Each row was made from one path, in order. Every step used is in the known rows, and no mark comes twice. Write each row's path.
Known rows
zozunob sefus: [0.42, 2.59, 1.67, 0.07, -2.33, 0.56, 1.87, -0.99, 0.31, -0.93, -0.49, -0.05, 0.26, -0.77, 0.48, 2.86, 2.42, 1.93, 1.60]
zozunob zares: [0.50, 1.21, -1.31, -0.05, -2.75, 0.31, 0.71, 0.21, 1.43, 0.52, -0.18, 0.38, 0.18, 0.12, -0.34, 0.40, -0.18, 1.49, -0.77]
zomuvaf biga zozunob zares: [-2.88, -0.32, -2.87, -1.13, -2.80, 0.96, 1.64, -1.71, 2.36, 2.90, -2.91, -0.12, 3.06, -1.51, -4.81, 0.53, -0.29, 0.49, -1.45]
zozunob zomuvaf sefus tukat biga: [-0.09, -0.17, 2.34, -3.35, -2.37, 3.80, 1.97, -5.14, -0.99, -3.06, -0.71, 1.19, -3.41, -0.21, -0.09, 3.83, 0.59, 1.26, -3.66]
zomuvaf sefus tukat: [-1.06, 1.65, 0.91, 0.05, -0.28, 1.37, 1.17, -2.75, -1.05, -1.23, 0.48, 0.89, -3.41, 0.82, 2.09, -0.55, 2.64, 1.02, -5.69]
tukat biga: [-0.44, -1.36, 1.93, -2.94, -2.53, 2.63, 0.16, -1.51, -1.14, -1.21, -0.59, -0.38, 0.05, -0.90, -2.43, 2.01, -1.95, 0.09, 0.30]
zomuvaf sefus tukat biga: [-1.40, 0.08, 2.74, -2.95, -2.80, 3.89, 1.20, -3.94, -2.07, -2.27, -0.19, 0.43, -3.05, -0.17, -0.56, 1.51, 0.46, 1.01, -4.84]
sefus tukat biga zomuvaf: [1.38, -1.69, 1.00, -1.40, -2.65, 2.73, 0.37, -2.22, 0.32, -2.18, -0.39, 1.51, -0.71, -0.36, -1.71, 0.72, -2.08, 1.73, -3.11]
biga zomuvaf sefus tukat: [0.11, 1.10, 0.98, 0.18, -0.86, 0.87, 1.29, -1.70, -0.40, -0.90, 1.37, 1.37, -3.34, 0.72, 1.73, -0.91, 2.00, 1.73, -5.91]
zozunob zares zomuvaf: [0.49, 1.04, -0.25, -3.30, -2.79, -0.01, 2.34, -0.09, 0.24, 0.18, -0.58, -0.57, -2.49, 2.10, -0.02, 0.07, -0.14, 1.74, -0.90]
sefus tukat zozunob zares zomuvaf: [0.89, 2.00, 1.03, -0.90, 0.20, -0.83, 1.70, -1.54, 1.70, -0.47, -1.22, 2.36, -4.37, 3.63, 2.04, -1.26, 2.36, 2.03, -3.07]
biga zozunob: [-1.58, -0.26, -1.13, 0.45, 0.81, -1.09, 0.64, -0.44, 1.41, 2.50, -2.50, -0.18, 2.67, -0.53, -1.51, -1.06, 1.34, -0.50, 0.49]
zozunob biga zomuvaf sefus tukat: [0.18, 0.67, 0.80, -1.47, -0.82, 1.99, 1.78, -2.17, -1.64, -3.27, 0.99, 1.29, -3.61, 0.50, 0.66, 0.31, 1.16, 3.30, -4.51]
biga zozunob sefus: [-1.04, 2.42, 0.71, 0.44, -1.60, -0.42, 2.49, -1.35, 1.56, 1.31, -2.73, -0.21, 2.71, -1.22, -0.86, 1.96, 3.57, 1.44, 2.07]
biga zomuvaf sefus tukat zares: [-1.56, 0.18, 4.40, 0.77, 2.03, 0.78, -0.91, -2.93, -0.71, -2.33, 1.46, 1.72, -4.93, 1.22, 0.25, 0.78, 2.07, 1.32, -4.67]
sefus tukat: [0.48, 0.30, -1.06, 1.27, 0.38, 1.13, 0.28, -2.59, 0.60, -1.97, -1.18, 1.56, -1.13, 0.66, 1.16, -0.74, 0.57, 0.93, -3.83]
tukat zares zomuvaf: [-1.35, -0.80, 4.05, -2.66, 2.23, -0.31, -0.22, -1.48, -1.40, -1.66, -0.22, -0.51, -4.36, 2.44, -0.83, 1.14, 0.24, 0.25, 0.37]
zozunob sefus tukat biga zomuvaf: [1.66, 0.26, 2.27, -1.34, -4.39, 3.10, 1.76, -2.94, 0.55, -2.85, -0.76, 1.49, -0.52, -0.92, -1.33, 2.87, -0.29, 3.10, -1.92]
zares zomuvaf: [0.08, -0.09, 0.87, -3.26, -0.29, -0.37, 1.68, -0.22, -1.06, -0.34, -0.43, -0.93, -2.57, 2.02, 0.29, -0.29, 0.03, 0.46, -0.21]
zozunob zomuvaf: [1.76, -0.34, -0.55, -0.59, 0.55, -0.06, 1.08, -1.68, 1.48, -1.01, -0.74, 1.02, -0.64, -0.14, 0.63, 3.26, 0.14, 0.33, 1.65]
sefus tukat biga zozunob: [-1.65, -1.22, -0.26, -1.12, -1.19, 2.24, 0.94, -3.92, 0.92, -0.28, -3.99, 0.75, 1.82, -0.81, -2.77, 0.14, 0.04, 0.35, -2.35]
zomuvaf sefus: [-1.72, 1.51, 2.20, -1.40, -0.71, 0.20, 1.09, -0.14, -1.88, 0.84, 1.84, -0.71, -2.52, 0.17, 1.01, 0.25, 2.31, 0.10, -2.03]
sefus tukat zozunob: [0.43, 1.24, 1.65, 2.99, 3.68, -1.02, -0.80, -1.83, 1.83, -0.76, -0.81, 3.61, -2.34, 1.88, 2.57, -1.60, 3.05, 0.36, -2.70]

Write each row's path
[-2.80, -0.19, 1.99, -4.53, -1.91, 2.13, 2.89, -4.16, -1.25, 0.11, -2.97, -0.47, -1.95, 0.73, -1.85, 0.09, 1.67, 0.72, -3.97]
zares zomuvaf sefus tukat biga zozunob
[0.55, 0.44, 1.23, 0.47, 3.36, 0.63, -0.03, -2.21, -0.03, -4.05, -1.21, 3.21, -2.58, 1.33, 0.91, 0.27, 1.69, 2.42, -0.54]
sefus tukat zozunob biga
[-0.72, 1.36, 4.38, -1.55, 0.83, 0.99, 1.34, -4.24, -0.74, -3.99, -1.55, 0.77, -5.08, 2.44, 0.45, 2.66, 2.46, 2.40, -1.58]
zozunob sefus tukat zares zomuvaf
[-1.36, -0.13, -0.73, -1.96, -4.07, 1.50, 1.45, -1.43, 1.80, 1.85, -2.94, -0.04, 2.66, -1.05, -3.71, 1.06, -0.58, 1.08, -0.05]
tukat biga zozunob zares
[-1.01, 1.58, 1.61, -2.62, -0.50, 1.06, 2.52, -2.91, -1.97, -1.54, 0.11, 0.13, -5.53, 2.42, 2.29, -0.75, 2.64, 1.36, -5.85]
zares zomuvaf sefus tukat
[-1.18, -0.51, 2.54, 1.79, 3.11, 1.08, -1.87, -3.67, 0.20, -3.31, -0.89, 1.92, -2.92, 1.13, -0.22, 0.91, 0.79, 0.63, -2.79]
sefus tukat zares
[-1.23, 3.13, 3.83, -3.04, -0.77, -1.32, 2.45, 0.21, -0.73, 1.74, 1.52, 0.37, -5.77, 3.00, 2.07, -0.38, 4.09, 1.28, -2.35]
tukat zozunob zares zomuvaf sefus
[-1.87, -0.69, -0.94, -4.80, -3.46, 1.92, 2.46, -1.86, -0.23, 0.30, -1.13, -0.91, -1.69, 0.43, -3.85, 1.45, -1.73, 1.02, -2.30]
zozunob zares zomuvaf biga
[-0.84, 1.62, 3.92, 1.89, 1.24, 1.52, -0.29, -4.55, 0.46, -4.00, -1.25, 1.92, -2.73, 0.50, 0.17, 3.27, 2.74, 2.20, -1.48]
zozunob sefus tukat zares
[-0.03, -1.15, 0.99, -1.77, -2.17, 3.68, 0.36, -3.84, -0.55, -2.98, -1.67, 1.04, -0.93, -0.29, -1.39, 1.30, -1.43, 0.95, -3.17]
sefus tukat biga
[1.55, -1.26, -0.12, -1.84, -0.63, 0.74, 0.75, 0.72, -0.70, -2.49, 0.66, 0.51, -0.29, -0.39, -1.76, 1.08, -1.81, 2.77, 1.47]
zozunob biga zomuvaf
[-0.80, 1.20, -0.42, -0.14, 0.70, 0.57, 2.60, -4.43, 1.12, -0.28, -1.92, 1.56, -1.92, 0.31, 1.40, 1.31, 3.77, 0.87, -3.97]
biga zozunob zomuvaf sefus tukat
[0.34, -0.58, -1.59, -0.19, 1.24, -1.03, 1.68, -2.08, 2.72, 1.22, -2.94, 0.81, 1.77, -0.59, -0.75, 2.29, 1.30, -0.14, 2.14]
biga zozunob zomuvaf
[-1.83, 1.21, 3.57, -1.22, 1.38, 0.23, 1.82, -4.60, 0.35, -2.19, -3.37, 0.61, -3.13, 2.01, -0.61, 1.88, 3.42, 2.01, -1.18]
biga zozunob sefus tukat zares zomuvaf
[-2.08, 1.22, -0.34, -1.99, -2.03, 1.98, 3.90, -5.34, 0.92, -1.00, -4.36, 0.45, -0.22, -0.10, -2.23, 1.75, 2.71, 2.11, -3.19]
zares zomuvaf biga zozunob sefus tukat
[-0.80, -0.22, 3.86, -3.63, -3.36, 1.83, 1.24, -0.20, -2.05, 0.30, 2.36, -0.51, -2.42, -0.62, -1.40, 1.42, 0.00, 0.97, -2.06]
tukat biga zomuvaf sefus
[-2.90, -0.18, 1.36, -2.16, -1.70, 2.37, 1.66, -3.99, -0.45, 0.40, -2.62, 0.25, -0.01, -0.64, -1.98, 0.28, 1.70, 0.38, -3.84]
zomuvaf sefus tukat biga zozunob
[0.41, 3.47, 4.07, 1.73, 0.66, -1.29, 0.96, -0.47, 1.47, -0.02, -0.19, 1.93, -1.00, 0.39, 1.82, 2.06, 4.75, 1.48, 2.29]
tukat zozunob sefus
[-0.72, 1.48, 3.46, -2.93, 2.60, 0.54, 2.01, -2.51, -2.17, -3.70, -0.20, 1.93, -6.33, 2.87, 1.87, 0.18, 3.37, 2.85, -2.19]
zares zomuvaf sefus tukat zozunob biga
[-2.41, 2.25, 1.08, -4.02, -2.59, -0.61, 3.62, -0.50, -0.70, 2.80, -0.50, -1.40, -2.81, 1.69, -0.13, -0.50, 3.12, 1.34, -2.51]
biga zozunob zares zomuvaf sefus
[-1.81, 2.30, -0.21, -2.28, -1.90, 0.55, 3.55, -3.09, 0.14, 0.75, -1.83, 0.29, -3.45, 2.10, 0.97, -1.27, 3.51, 2.05, -6.05]
biga zozunob zares zomuvaf sefus tukat
[-1.13, -0.20, 0.19, -5.03, -3.91, 1.00, 2.95, -1.52, 0.54, 1.34, -3.02, -1.01, -0.26, 1.01, -3.05, 0.64, -0.47, 1.42, -0.28]
tukat biga zozunob zares zomuvaf
[0.83, 2.72, 0.45, 1.36, -1.74, 1.64, 1.92, -3.48, 0.89, -2.79, -1.58, 1.58, -0.84, -0.07, 1.58, 1.88, 2.77, 2.68, -2.37]
zozunob sefus tukat
[-4.04, 0.48, 3.31, -2.96, -0.61, 0.94, 2.47, -4.00, 0.22, 0.02, -3.34, -0.87, -0.22, -0.56, -4.71, 3.98, 2.54, 1.12, 1.21]
tukat zares zomuvaf biga zozunob sefus
[-3.63, -1.72, -1.06, -3.88, -0.35, 0.38, 2.33, -2.27, 0.14, 2.30, -3.37, -1.32, 1.07, -0.26, -4.71, -0.08, -0.13, -0.72, -0.98]
zares zomuvaf biga zozunob
[-2.86, 1.06, 0.75, -3.40, -2.64, 0.91, 3.98, -3.00, 0.42, 1.10, -3.56, -1.24, 1.19, -0.97, -3.74, 2.84, 2.36, 1.23, 0.70]
zares zomuvaf biga zozunob sefus
[-2.22, -1.69, 0.12, -4.84, -1.26, 1.62, 1.86, -2.02, -1.41, -0.20, -1.00, -1.24, -1.83, 0.30, -3.57, 1.11, -1.58, -0.22, -1.72]
zares zomuvaf biga
[-1.04, 0.95, 2.45, -5.29, -4.97, 3.84, 2.97, -3.99, -1.83, -2.12, -0.61, 0.03, -4.78, 1.38, -0.61, 1.58, 0.35, 2.41, -5.58]
zozunob zares zomuvaf sefus tukat biga
[-0.41, 0.86, 2.32, -1.31, -1.33, -0.29, 1.15, 1.02, -1.14, 1.33, 2.81, -0.21, -2.46, 0.12, 0.60, -0.19, 1.58, 0.92, -2.23]
biga zomuvaf sefus
[-4.44, -2.14, 0.71, -2.47, 1.94, 1.23, 0.95, -5.19, 0.34, -0.24, -4.09, 0.17, -1.24, 0.62, -4.79, 0.56, 0.48, -0.17, -3.30]
sefus tukat zares zomuvaf biga zozunob
[-2.93, 0.78, 5.76, -3.82, 1.30, -0.10, 0.90, -1.43, -3.16, -0.71, 1.63, -1.18, -6.49, 2.40, 0.22, 1.31, 2.52, 0.30, -1.75]
tukat zares zomuvaf sefus
[-0.77, 0.01, -0.56, -4.12, -3.67, 1.85, 3.13, -3.38, 0.96, -0.14, -3.90, 0.14, -1.04, 1.46, -2.17, 0.11, -0.10, 2.09, -3.07]
sefus tukat biga zozunob zares zomuvaf
[-1.74, -0.03, 2.19, -3.67, -1.42, 1.25, 2.63, -3.11, -0.24, 1.02, -1.26, -0.25, -0.94, -0.95, -1.49, 3.72, 2.12, 0.04, 0.06]
tukat biga zozunob zomuvaf sefus
